Each row was made from one small tree. The marks that hang from a mark follow it in brackets, in the order of their numbers. Every link used is in the known rows. Write each row's tree.
In the rows, zero is written as 128.
Known rows:
q518(q896(q333(q175(q410)) q705(q105(q273)))): [ 90 126 147 129 107 122 112 103 111 173 190 148  97 137 117 131 162 145
 153 156  70 130 134 175 148 138  94]
q105(q273 q705): [ 82 143 128 131 102 129 120  92  98 189 163 134  80 167 110 133 114 129
 139 116 114 175 126 156 149 174 113]
q579(q273 q410): [ 49 133 165 142 104 140 123 110 101 199 132 130 123 156 108 137 125 123
 152 125  78 145 149 121 122 136  94]
q705(q105 q896): [ 90 143 139 137  90 157 129  98  59 179 184 153  86 143 126 118 109 145
 148 110 135 187 125 131 123 135  83]
q705(q105(q273) q896(q333(q175(q410)) q518)): [ 93 136 136 122 102 121  90 106  84 178 202 148  78 148 116 121 147 163
 168 144 101 175 141 176 125 116  88]
q896(q333(q175) q518 q705): [119 137 172 135 131 102 106  95 141 191 168 148  71 115 140 138 174 144
 157 175  83 122 135 183 125 112 102]
q410(q105(q273 q705(q896(q333(q175) q518))) q579): [ 95 149 143 132  87 109 101 126  99 183 189 141  68 194 126 111 122 117
 135 109 137 187 134 186 147 121  86]
q579(q273 q410(q896)): [ 38 144 161 129  95 157 140 120  99 190 145 136 136 163 102 133 122 117
 151 124  85 147 158 126 115 128  84]
q896(q333 q518 q705(q105)): [125 143 163 131 111 117 114 103 106 182 201 170  63 105 139 133 165 152
 147 158 102 145 118 175 118 126  90]
q175(q333 q410): [ 88 113 121 141 106 135 145 150 121 208 161 132  97 150 129 122 140 137
 176 100  94 179 172 160 153 144  72]
q579(q273 q410(q105)): [ 50 148 166 137 100 135 125 110  95 198 144 130 121 168 111 128 130 113
 139 116  98 150 146 117 119 126  81]
q410(q896): [ 86 142 140 135  93 166 150 114 107 189 156 154 108 155 111 121 119 126
 152 111 126 163 149 142 135 139  83]
q105(q273 q705(q896(q333 q518))): [ 81 142 132 131 101 128 117 103  92 179 197 144  75 161 114 131 120 139
 156 138  99 176 135 179 122 156 106]
q333(q896): [ 97 140 171 146 101 164 128 105 116 183 124 132  91 145 133 125 129 126
 148 114  93 160 138 158 137 134 103]
q579(q273 q410(q896(q333)) q705(q105)): [ 54 165 181 101  77 156 129 123  79 188 180 135 131 161 122 129 117 130
 139 125  88 161 153 137  95 132  68]
q579(q410): [ 72 144 161 153 107 142 127 106 112 202 144 142  99 141 129 117 129 116
 149 115 101 152 148 124 133 145  87]
q705(q105 q896(q333(q175(q410(q579(q273)))) q518)): [ 90 132 150 127  92 119  98 131  84 184 190 146  84 150 127 125 139 161
 166 136 103 170 141 165 124 100  79]
q333(q175(q410(q105(q705) q579)) q896(q518)): [101 165 173 140  96 102 107 133 132 191 142 111  67 155 158 125 161 112
 133 118 104 152 135 168 152  90  90]
q518(q896(q333(q175(q410(q105(q273)))) q705)): [ 90 129 150 138 109 116 119 106 124 177 185 142 103 148 115 129 166 129
 151 155  69 126 144 178 145 133  93]
q579(q273 q410(q105) q705): [ 58 168 188 129  83 130 126 110  81 206 156 115 129 167 131 132 122 104
 123 114  97 161 145 117 101 125  80]
q195(q273): [ 85 125 149 156  95 148 124  94 105 196 126 141 105 143  97 130 106 136
 153 111 111 144 140 136 147 153  80]
q896(q518): [104 135 153 153 106 129 121 109 109 201 155 149  81 123 129 127 143 139
 154 127 117 158 128 146 135 127 103]
q175(q333(q896(q518)) q410(q579(q705(q105(q273))))): [101 127 158 126  75 128 115 171 103 194 177 122  81 156 151 118 144 128
 156  91  82 207 159 201 150 115  73]

Which tree is each row?
[114 133 164 131 129 119 115  90 140 188 154 144  83 136 131 137 153 141
 156 162  84 126 146 177 136 134  99]  q896(q333(q175) q705)
[ 71 146 126 134  97 137 128  93  79 182 181 135  84 171 110 133 102 127
 145 119 110 184 130 156 133 164 108]  q105(q273 q705(q896))
[ 92 121 161 141 117 134 127 100 130 177 168 148 103 133 125 131 154 135
 155 159  71 117 136 173 141 137  99]  q518(q896(q333(q175) q705))
[ 98 125 158 121 115 146 126 119 105 171 168 134  83 132 139 127 151 133
 152 120  85 178 134 202 132 123  92]  q175(q333(q896(q518 q705(q105(q273)))))
[ 46 156 166 120  96 146 142 109  84 180 167 142 127 149 110 141 132 115
 136 133  87 144 141 128 109 122  79]  q579(q273 q410(q896(q705(q105))))
[ 93 144 168 140 111 132 112 109 138 191 114 109  91 148 140 131 153 128
 155 129  77 143 153 155 152 113 100]  q333(q175(q410) q896)
[ 90 136 142 128 102 130 140 139 113 181 174 120  94 162 131 125 159 114
 151 109  76 180 163 192 142 123  73]  q175(q333(q896(q705)) q410(q105(q273)))
[ 51 173 192 134  78 126 128 113  62 199 182 118 126 158 137 135 126 105
 126 127  94 168 142 123  78 103  76]  q579(q273 q410(q105) q705(q896(q518)))
[ 90 137 140 131  83 117 127 174 114 188 181 119  72 176 144 115 148 110
 147  85 101 200 155 202 156 118  70]  q175(q333(q896(q518)) q410(q105(q273 q705) q579))
[107 153 193 137 125 122 110  86 133 178 129 120  80 118 154 142 168 122
 137 156  79 128 123 175 130  94 115]  q333(q175 q896(q518 q705))
[112 126 160 136 124 118  97 108 145 198 150 147  79 134 131 121 160 156
 170 153  98 135 147 176 135 120 100]  q896(q333(q175) q518)
[100 159 152 112 110 122 118 101 120 171 198 154  94 162 113 124 167 124
 138 152 115 146 143 193 122 103  82]  q410(q105(q273) q896(q333(q175) q518 q705))
[ 90 125 155 136  87 124 107 129 120 189 176 135 105 172 121 113 145 131
 153 126  85 151 154 179 156 132  85]  q518(q896(q333(q175(q410(q105(q273) q579(q705))))))
[ 94 143 176 101  71 132 105 148 101 187 176 143 104 173 127 126 130 143
 147 125 113 169 147 182 125  97  77]  q410(q579(q273 q705(q105)) q896(q333(q175) q518))
[ 99 130 135 143  75 137 137 163 123 199 171 157  92 170 117 116 131 131
 168 107 103 172 175 166 157 129  67]  q175(q410(q579 q896(q333)))
[ 91 124 153 126 114 133 109  91 110 167 184 151  97 138 116 126 153 144
 150 154  78 130 126 179 145 141 100]  q518(q896(q333(q175) q705(q105(q273))))
[ 93 133 142 119 107 130  88  95  83 172 195 152  80 150 115 119 138 164
 164 144 109 175 135 179 122 119  94]  q705(q105(q273) q896(q333(q175) q518))
[ 78 152 116 124  90 127 167 165 111 197 204 136  91 160 141 117 148 117
 151  96 129 180 161 162 135 125  52]  q175(q333 q410(q105(q705) q896(q518)))
[ 92 121 131 128  73 127 127 165  85 200 191 130  93 172 135 116 119 132
 163  84 102 219 169 181 151 131  64]  q175(q333 q410(q579(q705(q105(q273) q896))))
[108 153 178 133 103 136 112  90  94 169 166 140  72 118 138 138 156 129
 132 139  87 160 109 178 124 115 108]  q333(q896(q518 q705(q105(q273))))
[ 86 163 124 126  84 117 137 139 110 191 207 147  86 168 115 122 152 125
 146 123 115 167 154 166 133 132  70]  q175(q410(q105(q273 q705) q896(q333 q518)))
[ 97 156 159 129  85 125 116 107  93 196 182 124 102 171 131 124 125 131
 150 130  98 177 162 162 117 129  81]  q579(q705(q896(q333(q175(q410(q105(q273)))))))
[ 85 131 148 140  98 141 127  91  82 170 190 155  99 130 115 132 141 131
 135 135  93 149 111 155 143 146 101]  q518(q896(q705(q105(q273))))
[ 93 120 158 148 105 145 139 107 117 177 181 160 102 128 121 128 147 134
 154 150  71 128 135 171 136 149  96]  q518(q896(q333 q705))
[ 98 126 156 139  99 121 115 123 116 178 187 151  89 136 131 125 156 139
 150 143  81 133 133 172 154 127  84]  q518(q896(q333(q175(q410(q579))) q705(q105)))
[111 148 154 134 106 112 109  84  81 182 193 157  68 113 126 140 158 138
 132 145 111 161 104 162 128 124 104]  q896(q518 q705(q105(q273)))
[ 99 125 166 134 117 148 141 127 122 179 156 132  86 127 148 129 151 125
 157 123  81 167 143 194 128 121  92]  q175(q333(q896(q518 q705)))
